Every row comes from one small tree of marks. The marks that hang from a mark follow it in brackets, in the order of their numbers. Every link used is in the known rows. Which tree was each row made from?
Known rows:
j640[j917[j79[j26] j147]]: [ 36  -7  -4  10 -39 -26  -3  -8  28 -21  44  -1   5  59  -9  33 -18  -3
  33  -6  30   7  -9   8  -8  12  14  16  22  24  10 -24 -22 -40]
j64[j640[j26[j79] j917[j567]]]: [-15  -3   1  31   9   6  56 -15  11 -15  16  11 -25  46 -45  -4 -16  -9
   5  -6   8  21 -51  15 -10  26   9 -34 -19   7 -13   8 -21  14]
j79[j26[j147 j893] j917]: [-28  -9 -40  13 -13   8  -6 -36  18 -24  64 -15  13  30 -21  30 -15 -21
  19  33  30   7 -28  10  18 -17   8  -7   9  18  18  31 -83  24]
j640[j26[j893[j845]] j64 j917]: [  4  25  16  14 -46  -9  12 -20  23 -58  16  25  -1  21 -16  34 -14  -6
  34  -6   1  38 -33   4 -14   3   1   4  -8  28 -30   4 -57  15]
j640[j64]: [-21   9  -2  -5  -4  24   4  -6  -9 -15   0  -3  13 -10 -29  -3  14  12
 -15 -16  -9  -6  13   2  -4   7  -5 -17 -13   3   2   1 -17   3]
j64[j567 j640[j26[j79]]]: [ -9  -1 -11  13  18  22   7 -19   2 -17 -17 -12 -10  26   1  10  -7  -9
 -15  -3  28  17 -30 -11  14  21   1  10 -32  12  26  -5 -32  21]
j640[j917[j147 j367 j567]]: [ 21   3 -11 -10 -30 -41  11   9  17   9  36   8  -1  19 -27 -24 -30   2
  28  -7   1   8 -16  16 -25  25  -9 -42   4   1  -8  20 -20 -13]
j367[j917[j147 j567]]: [ 30   1 -14  -9 -30 -12  17   0  22  10  33  10 -31   4 -19  11  -7   8
  13   0  -6 -13 -10  12 -14  -2   2  -3 -12  -3  22  -7  -5 -18]
j567[j917[j147]]: [ 19 -22   6   3 -27 -20   4   1   9  -3   3  10 -16  25   7  -3  -3 -10
  17 -26   8   7  -6  -7  -5  14  10  15  11   6 -16  12   5 -30]
j367[j917[j147 j640[j26]]]: [ 37  -9 -11  10 -43 -19  35 -11  37 -15  46   7 -43  12  -1  44   3  -7
  19   9   0  -9 -31   3   4 -13  11  41 -26   4  40 -23 -15 -38]
j640[j26 j64 j917[j79 j367]]: [  9  39  -5 -14 -28 -10  24  10  25 -23  34   8  13  22 -20  15 -10 -18
  18  -6  14 -13 -16   7 -35  14   4 -35  -7  18  -3  -1 -35   0]
j917[j147 j367]: [ 32   3 -14 -25 -20 -36 -16  16  20  14  21   1  -2   9  -2  -9 -17 -10
  22   3  16  -2  -1  -7  -9   7   0  -4   1   1  20   6 -16  -4]
j147[j26[j79] j917]: [  4   1  29  20  59  35   3  20  13 -26  67 -35  23  21 -31   0  -2  33
  18  34  25   1 -30  23  -6 -28   9  -1 -35  -4  60 -30 -25  30]
j640[j26[j79]]: [ -4   2   7  10  22  10  28  -5  21  -7  26  -6  -8  32 -33  14  -4 -12
  16  20  15   2 -25   1   3 -20  16   9 -22   6   9 -13 -10   9]
j26[j79 j147[j917[j567]] j640]: [-33  -1 -11   1  53  64  54  15  12  -1  90 -46  14 -13 -77  -7 -12  37
 -17  21  -2  -2 -35  38 -30 -32  21 -29 -35  11  33   0 -30  25]
j917[j79 j147 j367 j640[j26]]: [ 36  15 -18  -8 -43 -46  40  10  44  -4  55   1 -23  23 -10  18 -16  -6
  32  25   7 -11 -24  11 -16  10  10  15  -6   6  47 -18 -31 -26]
j64[j567[j917[j147]] j640]: [ 15 -26 -12   5 -31  -8 -17 -14 -13 -13 -39   4 -19  18  41  -6  -7  -9
 -14 -48  21  23  -9 -18   6  54  -3  15   1  11  -1  19 -17 -19]
j64[j567[j917[j147 j640]]]: [  3 -28 -15  20 -42 -13  10 -16  -5 -21  -1  -5 -13   7  18  -6  -2  17
  -1 -27  -6  13 -11   7  10  34 -12  23  -4   6  11   5 -21 -53]
j64[j567[j917[j79 j367 j640]]]: [ -1  17 -38   0 -44 -24  12  14  -3 -17  14  -2  -2   7  30 -16 -13   6
   9  -9   7 -13 -20  24 -15  45 -19 -16   3   1  16   8 -23 -34]
j845[j893]: [ 21   6   2   2   2  -6   0   6  11  -5  22  -2 -12   3   8  -2 -13   9
   7 -15  -3   9 -12  12 -18  -2  -2   7   8  19  13  -1  -5  11]
j79[j26]: [-10  -8 -19  14   3  -2 -14 -18   4 -14  14  -4   2  21 -17  19  -8 -11
  15   2  21   2  -2   3   7   0  10  -4  -3  -1   3  -5  -8  -8]
j79[j26 j917[j367 j567[j64]]]: [-25  11 -78  -7  14 -11  -2 -27  15  11  48  -6  17  16 -34  -8 -36  -5
   0  19   9   1 -26  10  -1  19 -28 -73 -19 -17  25  18 -61   9]
j79[j26 j917]: [-11 -14 -36  10  11  -5   1 -33  13  -3  42  -4   8  42 -14  26 -11 -14
   8  16  17   1 -33  -1  10  -5   1 -19   2   4  16   4 -30  -4]
j64[j640[j26 j917[j567]]]: [ -7  -4   0  26  -9  -8  46 -22   4 -14  -6  19 -28  21 -17   2 -14 -18
  -4 -20  -2  25 -38   8 -13  35   9 -31 -10   4 -24  20 -13   7]
j917[j79 j367 j640]: [  7  24 -28  -7 -31 -26  24  22  11  -3  39  -1  -5   4  -2  -7  -9  11
  18  21   0 -21 -14  27 -17  21 -11 -15   3  -5  34 -10 -20 -17]
j917[j79[j26] j567]: [ -9  14 -26  12  -8  -5  24 -13  11  -6  36  -1  -6  26 -43  13 -16   5
  18  16   5 -10  -4  30 -17  13  10 -29   3  -5  12 -14 -12 -10]
j567[j64]: [ -4   6 -18  -2   5  12 -15  -5  -3  -3 -12  -7  14 -19  12  -3  -3  11
 -22  -5  -3   8  13  -7  11   7 -22   3 -12  -4   8  -8 -22   1]
j64[j567[j917]]: [ -8  -8 -10   7 -12   3 -12  -9 -14 -14 -27   0   3   4  31  -9  -4  -5
  -7 -29   7   7  -5  -4   2  24 -11  -2  -1   4 -19  16  -3 -18]
j64[j567 j640[j917]]: [  2  -8  -9  14 -17   4 -19 -13 -19 -22 -38   0   5   8  41  -4  -9   1
 -26 -38  16  26 -17  -6   6  48 -20  -8   0  18  -6  13 -25  -1]
j79[j26[j893[j845]] j917]: [  3   4 -30  11 -23 -27 -15 -37  28 -28  49  14  -1  51  -3  42 -30  -9
  45  32  18  31 -52   6   5  -4  -3   0  11  14   9   5 -60  16]
j367[j917[j79 j640[j26[j893]]]]: [ 22  29 -17  14 -61 -15  45   0  32 -33  48  20 -37   9   7  45  -3  -6
  38  41   2 -23 -35  22   5 -14   8  36 -19   7  44 -23 -39 -18]
j567[j64[j640] j917[j367]]: [ -6   4 -43 -10 -14 -13 -23   8 -12  -6 -30  11  -9  -3  38 -27 -17 -25
 -14 -37  25  12 -10 -12  -4  54 -20 -31  -7 -12 -12  32 -23   7]
j64[j567]: [ -3   3 -12   0  -2   9 -19  -9  -8  -6 -21 -12  14 -10  19  -1  -4   9
 -17  -7   4   8   4  -5   8  12 -15   4  -8   6  11  -1 -15  -1]
j26[j147[j917[j79]] j640 j893]: [  0  19  -7 -10  -3  41  26  24  18 -21  73 -29  19 -22 -13  21 -11  20
   3  35  14  -9 -22  21 -20 -33  26  17 -10  27  45  -5 -51  21]
j567[j917[j79]]: [  8   7   1   3 -25  -9  19  14   5  -8   8  12  -9  24  17   1  -1 -10
  13 -12   7 -10 -10  10 -20  17   8   0  20   7 -16   0  10 -22]
j367[j917[j567]]: [  6  14 -20  -4 -16   2  19   2   7   4  22  10 -25  -7 -15   8  -4   5
   2   3 -10 -17 -14  20 -16  -3  -2 -23 -16 -10   9  -1   5  -4]
j64[j640]: [ -2  -5  -7   3  -2   2  -2  -4 -10  -5 -23   6 -17   4  14  -2   1  -9
 -16 -14  10  11  -9  -7   3  28   3  -4   0   0   3  10  -6  13]
j367[j917]: [ 20  10 -12 -10 -17   1  -8   8  10  -2  15   8 -16  -1  16  22   2  -9
   6  -1   7 -16 -12   2  -5 -14  -1   6  -8  -1  13 -10   6  -6]
j26[j79 j640]: [-14  -4  -3  -8  26  28  29  12   9  -1  34 -18  -1   9 -37   3   0  19
  -7   7   4  -4 -25   7 -10 -19  17  -6 -19  10  21 -18  10   0]
j26[j640 j893[j845]]: [  7  14  -1 -10 -26  -9   7   2  17 -24  18   9 -11  -9   2  25 -17  14
  19  11  -4  28 -32   4 -19 -11  11  14  -2  19   2  -6 -14  12]

Write each row's tree:
[-19 -12 -22  32 -17   0  37 -20   6 -29   1   6 -17  -4   8   6   1  -6
  -9 -15 -13  12 -18   3  10  19 -10  10 -24  -9  -8   2 -22 -32] | j567[j64 j917[j640[j26]]]
[ 14   8   2  -6  16 -15  14  21  32  -3  71 -22  -4  32 -62 -23 -20  21
  37  28  20  -1 -18  29 -27   4   8 -36 -21 -11  55 -10 -31  21] | j917[j147[j26[j79]] j367 j567]
[  8  43 -39 -18  15   5   9  26  12  13  44 -13  26 -21 -14 -24 -34  29
  -1  29   0 -14  -7  25 -25  13 -26 -45 -27 -15  42 -10 -46  12] | j147[j917[j79 j367 j567[j64]]]
[-27   8 -18 -18   2  48   5 -10 -14 -23  -7 -23  23 -36 -19   8  11  31
 -45 -29 -12  -2   5  -4  -8   7  -3 -20 -32  15  23  -8 -15  -4] | j26[j640[j64[j567]]]
[  1  14  -1  -1 -35  -5 -15  -1  20 -33  29  -1  -3  -1   5  22 -15  -3
  25  14  10  32 -13  14 -13  -7   4  25  18  25 -11  15 -57  37] | j26[j147 j893[j845]]
[ 42   8 -23  -9 -43 -47 -17   9  35 -13  55   0   9  57  -7  19 -32 -15
  46  -1  42  -1 -15   9 -19  18   8  -9  18  17  15 -10 -28 -30] | j640[j917[j79[j26] j147 j367]]
[ 12 -15 -21   2 -45 -44  17  12  10  -7  33  10 -21  17   1 -19 -12  -5
  30 -14   4  -1 -20  12  -9  31  -4  -4   3  -7   3  20 -13 -41] | j567[j917[j147 j367 j640]]
[-27   3  -7  20   7  38  28  -1 -13 -28  42 -17  19 -22 -40  -7  13  46
 -12   4 -20  -8 -12  25   3   2 -14 -12 -38  -6  35  -9 -39 -11] | j147[j917[j640[j64]]]
[-30   7 -18  18   7  48   9 -12 -23 -34  22 -29  32 -32 -20  -7  10  56
 -28  -5 -16  -2  -8  21  13  14 -30  -9 -47  -1  47 -11 -55 -14] | j147[j917[j640[j64[j567]]]]
[ -2  16 -17  -3 -15 -26  15   9   5   3  24  11   4   7 -25 -30 -26  -1
  19  -6  -3   3 -20  24 -26  23 -13 -62   2  -5 -21  27 -12   1] | j640[j917[j367 j567]]
[ 20  19   9   8 -30 -27   5 -15  33 -31  11  23 -20  18   6  36 -20 -17
  43  25   5  33 -33  -1  -6 -12  10  29  -3  15  -9  -1 -33  23] | j640[j26[j893[j845]]]
[ 13 -14   2   6   9 -12  32 -19  28  -1  63 -13  -7  29 -34   4  -9  23
   7  25  -5   6 -32  17 -17   2   5 -28  -4  -2  50  -3 -38  12] | j79[j917[j147[j26] j567]]
[ -7 -11 -15  11  29   9  41 -23  21   2  29   0 -18  56 -15  19  -8 -23
  -5  19  21   9 -65  -8   8   6   8 -11 -18  11  26   5 -40  28] | j64[j640[j26[j79[j917]]]]
[ 45   3 -31 -22 -35  -2   7   7  42 -12  66  -8 -22  26  -7  64  -9  -1
  16   1  28 -23 -20   3 -22 -19  35  25  -9  19  54 -46   4 -42] | j367[j917[j79[j26[j640]] j147]]
[-31  -9 -67   7  -8  -8  11 -21  21 -14  93 -26   8  25 -27  16 -18 -15
   9  24  22  -4 -39  27  -3   3  -5 -36   3   3  34  27 -71   5] | j79[j26[j147] j917[j367 j640]]
[ 32  -3   2 -12  -8   8  30  11  33 -14  63 -13 -32  -9 -30  29   0  24
   2   4   0  -8 -26  20 -38 -17  29 -10 -30   0  63 -29   8  -6] | j367[j917[j147[j26[j640]] j567]]
[ -9  13 -18  10 -30  19  41 -14  14 -36  36   5 -25 -10 -26  38  21   2
  -4  -3 -11 -20 -21  13  -4  -8   3   3 -41  -3  28 -16 -25 -19] | j367[j917[j640[j26 j64]]]
[  0  11 -26 -13  26 -13  31  -5  39  14  64  -6   1  51 -26   6 -22 -27
  25  39  23  -8 -61   0  -6 -16   3 -33 -20   5  28   8 -41  24] | j640[j26[j79[j917[j367]]]]
[ 12  26 -37 -13 -14 -26 -17  10  20  -6  40  -3   6  32 -10  16 -23 -18
  34  15  35 -17  -7  12 -17  11  10 -23   7  -1  23  -9 -17  -4] | j917[j79[j26] j367]
[ 44   0  15  -3 -43 -23  11  11  24  -8  29   4   3  37   9  12 -12   8
  20  -5   9   5  -7   5 -15  12   3  20  23  27   6 -20 -15 -32] | j640[j917[j79 j147]]
[ 30   8 -38 -31 -23 -26   2  14  38  -1  62 -13  -3  26 -22  30 -26  -8
  26   8  33 -13 -15   1 -28   1  30  -6  -1  14  47 -23  -7 -26] | j917[j79[j26[j640]] j147 j367]
[-37  -4 -18  29 -10  12  72 -22  16 -17  49 -15 -24 -13 -52   8  -1   2
  -8  14 -21   7 -20  37 -15   2  12 -14 -14   0   6  15 -38   5] | j917[j567 j640[j26[j147]]]
[-31  10   0  11 -14  20  32 -12 -10 -20  13   6  10  -1 -56 -18   1  23
 -10 -25 -24   4  -1  25 -20  23 -13 -56  -9   2 -26  15 -23  -5] | j640[j64 j917[j567]]
[-30   2  -9  -5   3  41  24   9  14 -22  56 -28   5  -3 -43   7  -5   9
   5  24  16   3 -19  17  -2 -30  23   8 -14  25  22   8 -45  27] | j26[j79 j147 j640 j893]
[ 24  13  14   9 -24 -13  35  -1  27 -17  23  11  -3  34   8  29 -10 -17
  18   3   9   3 -25   5 -19   1  13   8   7  21  -8 -16  -9 -12] | j640[j26 j917[j79]]
[  5 -14 -14 -13  -3   8  36  -7  31   1  74 -11   0  38 -37  11 -14  17
  18  38   8   2 -53  -2  11 -27  12   7 -14  24  50  -4 -51  -1] | j26[j79[j917[j147]] j640 j893]
[ 27   6  -1  17 -59 -31  50  -9  36 -26  43  11 -26  22 -14  28  -8   6
  41  40  -1  -1 -20  13  11  -1  14  49  -6  12  44 -19 -52 -27] | j917[j79 j147 j640[j26[j893]]]
[ 46  11  18   9 -59 -33  25  -4  41 -26  32  19 -10  44   4  31 -20 -15
  48  20  17  12 -24  -1   0  -4  16  38   8  30   7 -11 -46 -20] | j640[j26[j893] j917[j79 j147]]
[ -1  21 -22  -8  25  -4  12  19   4  16  44  -6  11 -11 -33 -30 -27  14
  16  22   0  -9 -22  24 -21   0 -10 -52 -27 -20  20  17 -20  17] | j147[j917[j367 j567]]
[  9  -4  23   5  48  35  15  19  10 -23  56 -35  17 -20 -13  17  -1  33
  -9  16  10   2 -30  13 -24 -28  25  -4 -37   0  60 -26   1  17] | j147[j26[j640] j917]
[-44   9 -15  25 -11  18  75 -29   1 -26  28   1 -17 -14 -76   0  10  20
 -10   1 -38  -5 -13  29  -9  15   0 -36 -38 -13   9   2 -31 -11] | j917[j567 j640[j26 j64]]
[ 17   8 -22 -21 -18 -35  10   9  18  21  30   3 -10   5 -35 -24 -24   1
  22   6  -1  -4  -4  11 -21  17  -2 -35  -5 -10  13  16 -18  -2] | j917[j147 j367 j567]
[ 49  16  -3 -21 -46 -44  -2  27  31   2  40   6   7  35  12   0 -23  -5
  33  -2  22  -3 -12   7 -27  19  -1  -4  22  20  12  -7 -22 -22] | j640[j917[j79 j147 j367]]
[ 19  17  24  13 -19 -18 -19   3  23 -49  25   4  -6  12  10  24 -14  15
  41  27  13  34 -22  17 -15  -4   6  18   2   7  22 -13 -36  38] | j147[j26[j893[j845]]]
[-23  16 -30 -17 -20   8 -21   2 -17 -20 -15  -2  19  -8   4 -22  -4  -7
  -8 -39  11  -6   2  -1 -12  38 -19 -45 -16  -1 -12  31 -27  -4] | j640[j64[j567[j917[j367]]]]
[ 20   8  16 -10 -21 -11 -16  15  20 -37  46 -12  22  17 -25  -3  -5  12
  21 -18  21   6  -1   9 -28  16   2 -32  -9   9  27  -1 -42   5] | j640[j64 j917[j147[j26] j367]]
[-13 -11 -25   9  -9   8 -10  -7 -19 -17 -41  12 -14  -2  37 -14  -2 -13
 -28 -42  13  19  -4 -13   6  47 -16  -7  -4  -6 -19  19 -16  -4] | j567[j64[j640] j917]
[ 15  36 -32  -2  -9 -17 -22  17  19 -19  66  -4  23  23 -12  12 -37  -5
  58  50  46 -15 -23  20   1  -9   5 -10 -16  -3  46  -2 -57  12] | j147[j917[j79[j26[j893]] j367]]
[-24   6 -50   1  -8 -25  53 -11  10  16  60   0  -9   7 -37 -26 -18  14
   5  29 -23 -10 -48  34 -13  23 -26 -68  -8 -18  27  25 -40  -2] | j79[j917[j367 j567 j640]]
[ -1 -13 -16   0  13  -2  47 -17  27  22  67 -10  -6  50 -59 -12 -15  21
  11  29  -6   1 -41  14  -4  -1  -7 -28  -7   5  32  -1 -41  -2] | j26[j79[j917[j147 j567]]]
[-24   2  -7  17  -3  24  22 -12  17 -32  26  -8 -19  25 -26  14  -7 -29
  13  22  37  18 -30   4  13  -2  24  19 -16  20  14  22 -72  50] | j64[j640[j26[j79 j147 j893]]]
[-19  -2 -57 -13   6  -6 -14 -16  25  -1  76 -23  17  31 -19  19 -24 -34
  12  17  39  -2 -31   8  -9  -5   5 -39   8  11  20  32 -62  23] | j79[j26[j147] j917[j367]]
[ -7  -6  21   2  42  31  24  17  16 -24  53 -33   3  11 -38  13   5  27
  -2  16  14   1 -28  17 -20 -24  26  -7 -27   7  51 -32   5  18] | j147[j26[j79 j640]]
[  9   6 -42   4 -19  -7   6 -19  22  -6  34 -10   1  18 -36  13 -23  19
   5   7   6   2  15  13  -5  21  -6  -6  -6  -2  35 -27 -42 -25] | j917[j79[j26] j147 j567[j64]]
